What can hang from each mark
A: L M
C: S
S: C
D: M T
K: H P
M: D
P: T
Y: L
T: C D P
G: Y
H: K R
L: A Y
R: H

Known rows, with every way that one mark hangs from another
P[T]: [-1 -1 -6 -1 -1 -1  9 -3  5 -5  2  2 -2 -3  3  5  0  1 -2  1  4 -3  7  2
 -4  0 -2 10 -2  3  0]
K[H]: [  1  -3   1  -3   2   2  -3  -1  -4   2  -6   3 -10   2  -1  -3   4  -1
  11  -1  -1   0   0  -1  -2  -2  -7 -20   6  -2   2]
K[H[R] P[T[C D]]]: [-12 -13 -14  -7   0   3   9  -9  -6   1  -6   3 -13   3  -2   4  10   3
  12   5   0  -6  18   0  -4  -3 -11  -6   4  -2   3]
Y[L[A[M[D[T[C]]]]]]: [  0   3 -21  -4  -1  -2  -3  -2   0  -4   3   2  -6   1  -4   0   2  -1
   5  -8  -1   2   2 -10   3  -1 -13   2  -1  -3   4]
H[K[P[T]] R]: [-11  -9  10  -5   1   0   8  -7  -4   8   1  -3  -7   0  -2  10   1  -3
 -14  -5   0   4  13  11  -1   4   5   5  -1   0   2]
C[S]: [ -2   5  12   3  -2  -4   5  -1   4  -3   3  -2   1  -5  -3  -1  -2  -1
  -3 -15  -2   9   5   3   3   1  -4   3   0   1   1]
Y[L[A[M]]]: [  0   5 -10  -5   1  -5  -1  -1  -3   1   5   3  -7  -1  -2   2   0   1
   2  -9  -2   0   0 -10   4  -1  -8  -1   0  -4   4]
M[D]: [  0  -1 -19   0  -2   2  -6   0   1  -4   0  -1  -1   3  -2  -5   2 -11
   2   4   2  -3   3   2  -3   2 -10  -2   0  -2  -3]
G[Y[L]]: [ 0 -2 -2  1 -1 -6  6 -8  0  3 -2  4 -1  0 -4  9  0  2  3 -7  0 -1 -2 -2
  8  2 -4  0 -1  1  5]
D[M T]: [  1 -10  -4  -3  -2   6   3  -4  16  -4 -13   6  -1   1  -2   2  -3   9
  -6  -1  -5   8   6   4  -4  -5  -2  20   3  -2   1]
R[H[K[P[T[C D]]]]]: [ -8  -9  -4  -6  -1   6   6  -2   0   3  -4   3   1  -2  -5   5   7 -16
  -3  -5   1   2  10  10   3   1   2  -2   4   4   0]
M[D[T[C[S] P]]]: [  0  -2 -26   1  -4   3  -4  -2   6 -12  -6  -2   3   4  -5  -6   3  -7
   5   2   1   8   8  -1  -1   3 -21   7   1   2  -1]
T[P]: [  0   1 -11  -3  -2  -3   1  -3  -4  -2  -2   2   4   4   0   3   3   0
   4   9   1   1   5  -7   0   3 -14   3   4   2  -1]
A[L[Y]]: [ 2  4  2  0 -2  0  7 -5  2 -6 -3  1  3  1  6 -9  4  0  1  9  2 -1 -2 -4
  0  0  9  2 -4  6 -1]
G[Y[L[A[M]]]]: [  0   3 -10  -2  -2  -6   5 -10  -3   2   3   5  -2  -2  -3   4   1   5
   0  -4  -2  -2   0  -6   7   0  -5   2  -1   1   7]
H[K[P] R]: [-10  -8  13  -4   1   1   4  -5  -6  10   0  -4  -6   2  -3   7   1  -3
 -13  -5  -2   5   9  10   0   4   5   0   0  -2   2]
P[T[D]]: [ -5  -6 -24  -2  -4   2  11  -3   6  -9   0   1  -2  -4   2   2   2  -3
   1   4   4  -8  12   1  -5  -1  -8   7  -3   3   2]
L[A Y]: [  0   4 -20  -2  -5   2  -1  -4   7  -4   5   6  -2   2  -2  -8   5  -1
  -2   0   3  -3  -1 -11   6  -3   6  -1  -5   2   4]
H[K[P[T[D[M]]]] R]: [-13 -13   0  -7  -2   3  10  -8   0   6  -2  -2  -7   0  -2   9   2  -3
 -13  -3  -2   0  17  11  -4   3   3   7  -1  -2   3]
A[L M[D[T[C P]]]]: [  2   8 -15  -3  -1   2   3  -8  -6 -13   0  -2   5  -2   7 -17   6   4
   0  20  -3   2   8  -7  -9   3  -7  11   1   6  -2]
S[C]: [  2  -5  -2  -2  -1   3   3   1   5   0  -2   2   9   2   0  -1   2  -4
  -1   1   1   7  -4   1   1   1   7 -15  -1   1  -2]
T[C[S]]: [ -1   4  -3   5  -3   4   5  -3   8  -8   4  -6   4  -5  -6  -3   3   3
   5 -11   0   7   2  -2   3   2  -1   2   0   5   4]
T[C D[M] P]: [ -5 -10 -52  -4 -11  10   7  -8  11 -13  -6  -3   7   0  -5  -2   8   2
  15  15   0  -7  14 -11  -4   1 -18   5   4   3   5]
K[H P[T[C D[M]]]]: [ -9 -15 -17  -7  -3   3   9  -9  -3  -1  -8   6 -11   2  -2   2   8  -2
  22   1  -2  -8  15  -5  -5  -6 -18  -3   7  -4   3]
G[Y[L[A]]]: [ -1   2 -11  -1  -2  -6   4 -10  -1   3   1   5  -1   0  -5   6   0   2
   1  -7  -1  -2  -1  -4   8  -1  -7   1  -2   1   7]
Y[L[A[M[D[T]]]]]: [  0   3 -17  -5   0  -4  -4  -1  -1  -2   2   3  -8   1  -3   0   0  -2
   2  -8  -2   2   2  -9   3  -1 -14   2  -1  -4   3]
T[C D[M]]: [ -5 -11 -41  -1  -8  13   6  -5  14 -11  -4  -5   3  -3  -6  -5   5   2
  11   5  -1  -8   9  -4  -4  -2  -5   2   1   1   6]

Rows
[  4   8  -9  -3   0   0   5  -6  -3 -12   5   1   1  -3   8 -17   9   0
   0  18   0  -5   3  -8  -5   4   7   3  -2   5  -4]
A[L[Y] M[D]]
[  4   9   5  -3   1  -1  10  -6  -3  -9   6   2   2  -4  10 -14   8   8
  -2  15  -2  -3   1 -10  -3   3  14   4  -2   7  -1]
A[L[Y] M]
[ -5  -6  11  -6   1   2   1   0  -4   9  -5   5   0   0  -4   5   5 -15
  -6  -7  -1   5   6  12   5   1   5  -4   6   2  -2]
R[H[K[P]]]
[-7 -6 -3 -3 -1 -3  9 -7 -3  0  1  2 -1  1  0  6  4  0  9 -1  0 -4 10 -4
 -1 -3 -8 16  1 -1  0]
K[P[T[C]]]
[  1  -4 -31   0  -4   5  -6  -2   5 -11  -7  -1   3   6  -4  -5   4  -6
   6   7   2   5   7  -2  -2   3 -20   6   1   2  -2]
M[D[T[C P]]]
[ -6  -7 -44  -2 -12   7  11  -9  13 -15  -5  -4   8  -3  -7  -3   6   2
  13   4  -2  -1  17  -8  -2   2 -20   7   4   4   5]
T[C[S] D[M] P]
[ -6  -6   6  -6   0   4   5  -2  -1   5  -3   4   1  -2  -5   6   6 -13
  -4  -7   1   4   8  11   4   1   5   0   5   4  -1]
R[H[K[P[T[C]]]]]
[ -6  -8 -32   1  -9  10  10  -6  17 -13  -2  -6   4  -7  -7  -6   4   1
   8  -6  -3  -2  12  -2  -2  -2  -7   4   1   2   6]
T[C[S] D[M]]
[-10 -10   4  -8   3  -3   7  -8  -9   7  -6   6 -15   4   0   7   7   4
   6   3  -1  -3  15   2  -3  -3  -7  -4   5  -4   1]
K[H[R] P[T]]
[ -7  -8   8  -3  -1  -1   6  -5  -4   5   1   0  -4   0  -1   5   0 -12
   1 -11  -1   1   7   3  -1   1  -7   4   2  -1   2]
H[K[P[T]]]
[  1  -9 -13  -1  -3  10   4  -5  19  -8 -12   2   2   0  -5   1   0  12
   0  -2  -4   9   5   1  -3  -5   0  20   3   0   3]
D[M T[C]]
[ -6  -6 -49  -2  -9   7   5  -5   3 -13  -3  -5   8   1  -5  -4   8  -1
  17  14   2  -5  11 -13  -1   3 -21  -2   2   5   4]
T[C D P]
[ -6  -6 -28  -1  -7   6  16  -7  17 -14   1  -2   1  -8  -3   1   3   2
   3  -3   2  -4  16   1  -5  -1  -7  13  -2   4   5]
P[T[C[S] D[M]]]
[  0  -1 -11   2  -4   3   4  -4   7 -11  -8  -1   6   2  -5  -1   2   6
   4  -3  -1  16   6  -4   3   1 -17  13   2   5   2]
D[T[C[S] P]]
[  1   8 -18  -4  -3   2   2  -4   3  -6  11   6  -3  -1   1 -11   7   5
  -4   4   0  -4   1 -16   4  -1   9   1  -4   2   4]
L[A[M] Y]
[  4   6 -13  -2  -1   4   6  -7   1 -16   2   0   2  -2   6 -18  10   3
   1  17  -1   1   4  -9  -4   3   4   7  -3   7  -2]
A[L[Y] M[D[T[C]]]]
[-10 -11 -11  -5  -2   0   9  -8  -5  -1  -5   4 -10   1  -2   0   8  -4
  21  -5  -2  -5  16  -4  -3  -4 -21  -5   6  -3   4]
K[H P[T[C[S] D]]]
[ -2   2  -8   2  -3   2  13  -5  10 -10   5  -2   1  -7  -2   3   2   3
   1  -7   4   2   8   1  -1   1  -2  12  -3   6   3]
P[T[C[S]]]
[ -1  10 -25  -4  -2   1  -6  -4  -5  -3  10   1  -2  -2   1 -13   2   1
  -6   7  -3  -5   6  -9  -5  -2  -6   3  -1  -1   4]
L[A[M[D]]]
[ -1   9 -25  -4  -2   2  -6  -4  -3  -5   7   3  -1  -1   0 -13   1   2
  -7   6  -3  -1   6  -8  -5  -3  -8   6  -1  -1   4]
L[A[M[D[T]]]]
[-13 -11  -3  -5  -2   4   9  -8  -2   4   1  -5  -6   0  -3   8   3  -4
 -10  -3   0   2  15   9  -2   4   2   4  -2   1   4]
H[K[P[T[C D]]] R]
[-13 -14  -8  -8   1   0   8  -8  -8   4  -7   5 -15   4   0   5   8   1
   8   5  -1  -6  19   2  -5  -3 -12  -5   4  -4   2]
K[H[R] P[T[D]]]
[  1  -3 -16   0  -3   5   1  -3   6 -10  -9   0   6   4  -4   0   2   7
   5   4   1  12   5  -6   1   1 -15  12   2   5   2]
D[T[C P]]
[  4   6 -13  -3  -1   0   5  -7  -2 -15   0   2   2   0   8 -17   9   2
   0  21   0   1   6 -10  -5   4   0   8  -1   6  -4]
A[L[Y] M[D[T[P]]]]
[ -6  -3 -27   1  -6   5  14  -5  12 -14   3  -4   2  -7  -2   0   3   0
   5  -4   4  -3  14   0  -3   0  -9   8  -4   6   5]
P[T[C[S] D]]
[  0  -4 -25  -1  -3   2  -7  -1   3  -8  -8   1   1   6  -2  -4   2  -8
   2   7   2   5   7   0  -3   2 -21   6   1   0  -3]
M[D[T[P]]]
[  1  -9 -20  -3  -5   8   4  -7  16 -10 -13   3   5   3  -5   2   2  12
   3   5  -3   9   8  -4  -3  -3 -10  22   5   2   2]
D[M T[C P]]
[  1  -4 -25   2  -2   6  -6   0   7 -10  -6  -2   1   4  -5  -7   3  -7
   4   2   2   5   4   1  -2   1 -13   5  -1   1  -1]
M[D[T[C]]]
[-12  -7  10  -3  -1   2  10  -8  -1   4   3  -5  -5  -2  -4   9   2  -2
 -13  -9  -1   7  14  10   0   5   3   6  -1   1   4]
H[K[P[T[C[S]]]] R]
[ -1   9 -29  -5  -3   1  -6  -5  -4  -5   6   3   0   0   1 -12   2   2
  -6   9  -3  -1   8 -10  -5  -2 -12   7   0   0   3]
L[A[M[D[T[P]]]]]
